Known rows, with every step that occurs:
w r: [ 14.0  -1.2   4.5  -4.9   2.2 -12.0  -1.3   7.4 -20.9  -9.0  -2.4 -12.0
   7.6   8.5  -1.1  -0.4   1.7  19.6  11.3   4.8   3.2   0.4  20.8]
g u q c w r: [-19.0  26.9 -19.6 -23.5 -30.6 -16.0 -21.7  -7.7  -9.8  -8.7  15.8 -24.1
  -1.6   2.2  -2.1  16.5  -3.7 -16.6  20.5  32.9  37.9 -10.6  -4.8]
m q u g: [-44.8   1.1  15.6 -13.5  -9.5  -9.3  -2.9 -12.5  46.8  20.1   3.5 -15.3
 -23.0  -2.6  12.0  -9.9 -20.2  -8.6 -12.6  15.4  26.9 -11.3  14.8]
v r w c q m: [ 38.7 -10.6  -1.2  16.1 -12.4 -13.6  -8.4  -4.4 -12.8 -42.3   1.9  -1.6
  22.2  26.2  19.5 -42.7   9.2   6.2  -2.3   5.6  12.8  -5.4  25.6]
r v m q c w: [ 14.4  -7.4 -10.4 -12.0  23.1 -35.5  29.2   7.2   9.6  -8.5   2.9 -18.6
  10.2  21.6  -3.8 -49.2  18.4  -9.3  -1.6  17.6   1.4   0.1  14.1]
g u q m v r w c: [-20.1  22.7 -22.4   0.0 -29.6 -10.9 -24.4  -6.5  11.9  -8.4  18.0  -0.1
  -1.8   9.6  11.9  -3.3 -11.8  -7.6   1.9  22.9  30.6  -2.8  10.6]
c w r: [ 28.5  -3.1  -9.8 -16.6  -0.5 -21.0  -2.1  -4.0 -36.2 -20.4  -5.2 -26.9
  14.2  20.8  -1.1 -14.7  10.4  -1.4   7.9  13.2   4.8 -18.6  23.4]
v r w c q: [ 52.5 -10.4  -0.7  20.5  -8.5 -15.2  -7.6  -3.3 -14.8 -37.9   3.0  -2.0
  26.8  16.2  17.3 -43.0  -1.5   4.6   2.2  -0.1   3.8  -4.1  20.0]
g u q m v d: [-41.9  23.4 -23.7 -15.4 -29.5   4.7 -18.1  -5.6  15.7  12.0  13.7   2.7
 -11.5  -7.0   5.7  11.7 -17.5  -9.2  -0.9  16.8  31.4   2.4   0.2]
r w c q m: [ 37.5  -3.3  -9.3  21.4  -8.5 -21.1 -13.6 -17.1  -3.1 -40.5  16.9  -7.4
  11.0  31.9  15.4 -36.5   7.0  -7.1  10.5  15.7  14.4 -19.9  24.4]
v r w: [ 29.6 -15.1   1.2  18.4   6.8  -3.7  -1.9  12.0  -6.7 -22.9 -10.0   6.8
  23.0  10.2   9.9 -25.4   5.0   9.3 -12.9   1.0  -0.3   5.8  13.8]
u g: [-20.8  14.5 -12.7  -2.4  -9.5  -7.0  -4.1 -11.4   5.9  14.6  11.9   4.6
 -12.3 -15.7   4.6  12.1 -15.2  -7.8   3.6   5.2  17.1  -6.9   2.4]
m v d: [ -1.1  -6.9 -10.7  -9.0   1.0   5.6   5.9   6.7  -7.2  16.7  -5.6   6.6
   3.6 -11.2   4.1 -16.7 -17.3   6.5 -16.2 -11.9 -21.6  16.0  22.4]
r w c q u: [ 40.3  -6.6  -2.4  21.4 -14.8 -27.4 -13.9 -18.9   3.6 -36.8  23.4 -15.0
  13.4  22.1  11.1 -36.5  -0.7  -8.5  13.8  21.7  16.2 -21.5  22.3]
u q: [-25.3  17.3  -8.0 -14.5  -3.9   1.3 -12.0  -5.5   6.8   7.5  11.0  -1.8
  -8.9  -3.8  -3.7  13.9  -2.1  -7.8   4.7  -0.4  20.6   3.3  -9.3]
m q u: [-31.2  -8.2  23.3 -12.2  -3.7  -5.1  -0.4  -5.3  42.8  10.9  -3.8 -18.8
 -15.3   7.3   9.2 -17.7 -10.4  -3.8 -14.8  12.1  16.2  -5.9  13.3]
c q m v: [-15.5  12.2  -3.6 -21.2  -7.2  -9.7  -7.5 -21.5  12.4  -8.6  18.7  -2.9
 -17.2  11.0  11.1 -17.7   8.3 -11.5   0.9   9.3   0.1  -9.6  18.8]
w c q m v r: [ 18.4   5.2  -2.8  -8.0 -27.2 -17.3  -8.6 -19.8 -12.2 -25.1  13.9  -9.0
   2.9  18.3  17.1 -37.6   0.7   0.6   8.2   1.1   4.5  -7.4  28.2]
q u g: [-38.4   4.8   2.6 -10.3 -28.5 -14.7  -5.7 -15.1  23.2  10.4  19.4 -10.2
 -14.8 -11.5   0.2   9.0  -4.9  -7.1   0.9  28.3  34.3 -12.2  10.6]
u q c w r v: [-13.7  12.4 -16.4 -36.5   1.3 -25.7  -8.1  -1.1 -22.9 -15.5  15.4 -27.3
   1.7  15.9  -8.9  -0.4  24.2 -13.8  16.4  26.3  28.5  -2.5   9.5]
u q c w: [-27.1  15.6 -13.3 -34.3 -13.1  -9.7 -12.7  -8.3 -14.8  -9.4   9.1 -22.2
  -3.9  10.2  -6.3   7.2  18.7 -22.0   6.5  17.5  27.8  -4.2  -3.8]
q m v r w c: [ -6.3  -5.5  -5.9  -1.7  -6.7  -9.5  -4.9   3.5  -4.9 -16.5  -2.2   3.4
   3.0  28.7  14.4 -29.1  16.4   9.7 -19.3  10.2  -1.1   3.5  39.8]

Rows:
[-26.3  -2.6  16.8 -18.0   5.5  -1.1   1.8   2.6  19.1   3.9 -12.4 -17.0
 -12.0  11.6   9.6 -15.1  -1.2  -6.7 -10.9   4.3   5.0   2.6   7.1]  m q c
[ 32.4  -4.1  -6.9  -0.1  18.8 -34.9  22.0  15.9 -14.9 -11.3   7.5 -10.8
  19.0  13.8  -8.8 -26.5  13.6  22.6  15.7  12.6   0.4   6.5  25.6]  w r v m
[ 11.8   9.7  -0.9  -3.0 -41.6 -27.5 -12.9 -33.7   2.7 -16.7  32.0 -20.5
  -3.2   0.8  10.9 -21.3 -13.7 -11.5  25.0  16.0  29.5 -22.6  16.1]  w c q u g
[  7.6  -2.6  -4.1 -28.5  -9.5 -21.3  -1.9   1.2 -40.2 -26.4  -4.5 -33.2
  10.7  22.5  -3.6  -8.8  27.3  -5.1   9.0  25.1  11.3  -9.7  19.6]  q c w r
[ 24.3  -4.4  -4.1  -4.5  22.9 -26.8   5.8  12.2 -16.8 -10.6   9.3 -10.3
  10.5   9.7  -4.2 -11.3   8.9  16.7  17.7  14.7   1.7   3.2  24.6]  w r v
[ -8.4  -1.6  -5.2  -3.2  13.7 -36.0  26.4   1.5  37.9  10.6  15.7  -8.2
  -2.2   3.5  -1.6 -37.5   0.5  -2.8  -1.5  20.1  16.0  -0.1  16.2]  r v m q u g
[  5.8 -15.2   1.2 -26.1  14.3 -16.4   8.3   6.5  -9.1 -11.4 -14.6 -30.8
   6.7  21.5   9.2 -39.3   3.4  -4.9  -5.6  13.6  10.3  -2.3  27.2]  m q c w r v d
[-12.9  24.5 -25.2 -23.2 -17.1 -25.8 -16.9  -4.5  -6.5  -9.9  23.4 -23.6
   0.2   2.9  -4.5   9.1   0.7 -18.5  25.1  39.4  37.2  -8.6  -2.7]  g u q c w r v
[ -2.1  -7.3   5.1 -28.8  18.0 -24.3   4.9   3.2  -1.1 -10.4  -8.3 -32.9
  -1.3  25.8   6.7 -31.3  10.1  -9.4  -2.1  19.6   7.2  -7.1  24.7]  m q c w r v
[-32.1  22.8 -20.4  -4.6 -20.5  -5.3 -22.9  -2.7  20.6  -1.0  14.8   4.6
  -6.8   4.4   9.7   4.6  -7.9  -9.2  -4.5  24.5  28.0  -0.2   5.5]  g u q m v r w
[ 51.1  -3.2  -8.9  26.0  -4.1 -22.6 -13.1 -16.0  -5.6 -36.3  18.7  -8.2
  15.7  21.6  12.8 -36.9  -4.4  -8.5  14.9   9.3   5.7 -18.0  18.3]  r w c q
[-18.6  -5.4  -4.0  -6.3   2.8  -3.9  -2.5   7.6   3.8  -9.8  -5.2   8.7
  -1.5  23.1  11.6 -20.9  19.7   7.7 -25.3  11.0  -3.9   6.9  34.1]  q m v r w
[ -2.0  -2.7  -7.2 -25.5 -12.0 -13.1  -1.0  -3.5 -27.1 -20.6  -3.1 -25.4
   5.5  17.3  -2.9  -8.1  26.0 -18.0   1.8  22.3   9.2  -9.8   5.8]  q c w
[ 36.1  -6.1 -17.0 -15.8  16.3 -33.2   4.0  -0.1 -32.6 -22.4   4.0 -25.6
  16.2  22.1  -3.8 -23.7  16.1  -3.8  13.3  21.6   3.4 -15.9  26.6]  c w r v
[  2.0   3.7  -3.8  -9.0  -2.9 -12.5  -9.3 -14.9   8.8 -21.9  13.7   1.2
  -4.3  17.9  16.4 -32.4  11.5  -7.5  -5.7  10.8  -0.2  -7.2  27.2]  c q m v r w
[ 13.2  -5.9  -5.4   2.1  29.4 -27.5  29.7  10.4  25.3   3.9   4.2  -3.9
   6.3  11.1  -2.2 -43.5   4.3   1.7  -2.7   5.0  -3.5   7.0  11.0]  r v m q
[  1.2  -2.3   6.9   2.0   4.2 -11.1  25.6   5.9  24.2   7.4 -11.8  -6.6
   3.7  11.3   2.7 -37.5  -6.2   6.6 -14.0  -9.1  -2.5   3.7   7.1]  v m q
[ 20.2  -5.1 -11.9 -25.0   0.1 -37.4  15.3   7.2 -36.4 -28.5   1.7 -32.4
  19.0  27.0  -9.4 -27.7  35.0  -2.6  11.7  29.4   9.3  -5.1  22.5]  q c w r v m
[ -2.5   3.8  10.2 -13.0 -23.1 -16.0  -8.2 -26.0  20.2 -12.8  25.7 -17.0
  -8.1  -2.1   3.8 -14.7   0.8 -13.9  13.4  19.8  19.0 -17.5   5.1]  c q u
[-15.6  13.2   2.7 -14.7 -29.2 -20.4 -11.0 -33.0  24.4  -4.0  33.5 -13.9
 -16.1 -11.8   7.0  -7.2  -8.7 -18.7  15.9  23.7  30.2 -21.8   6.7]  c q u g
[ 22.6   2.7   5.2  -2.2 -36.5 -23.7 -10.6 -28.0  -0.1 -24.2  26.3 -22.9
   2.9   9.0   7.9 -27.8  -5.9  -7.0  22.6  13.3  20.1 -18.7  14.7]  w c q u
[ 44.9 -15.1  -0.6  24.1  -5.3 -10.6  -4.4   7.0 -17.5 -31.4  -6.4   0.9
  29.3  16.9  13.4 -35.7   1.0  11.1  -5.5  -0.7   2.1   2.4  20.6]  v r w c
[-38.3  11.7 -11.5 -17.1   0.1  -2.5 -14.7   1.0   9.9  -2.1   7.7   5.5
  -8.7  16.4   5.5  -3.7  13.8  -1.6 -15.6  10.1  17.8   7.6  19.9]  u q m v r w
[ 19.3  -5.5   1.0  -0.4 -10.0 -23.3  -6.9  -6.3   3.1 -14.7  13.2  -6.1
   9.5   8.8  12.6 -40.7  -4.5   1.7  -8.5   9.8 -12.2   0.4  37.3]  m v r w c q u
[ 29.4   0.9  -8.9  20.6 -19.8 -31.1 -16.4 -24.7   6.9 -29.2  29.8 -12.5
   6.7  14.2  13.2 -30.5  -8.2 -12.8  15.6  23.8  24.9 -25.0  23.7]  r w c q u g
[-55.5  20.6 -11.4 -28.6  -4.8   0.3 -13.0  -5.9  12.8  11.5  12.0   1.4
 -21.5   9.2  -0.1  10.7  10.8  -6.1  -8.5   7.8  18.2   5.7  11.9]  u q m v
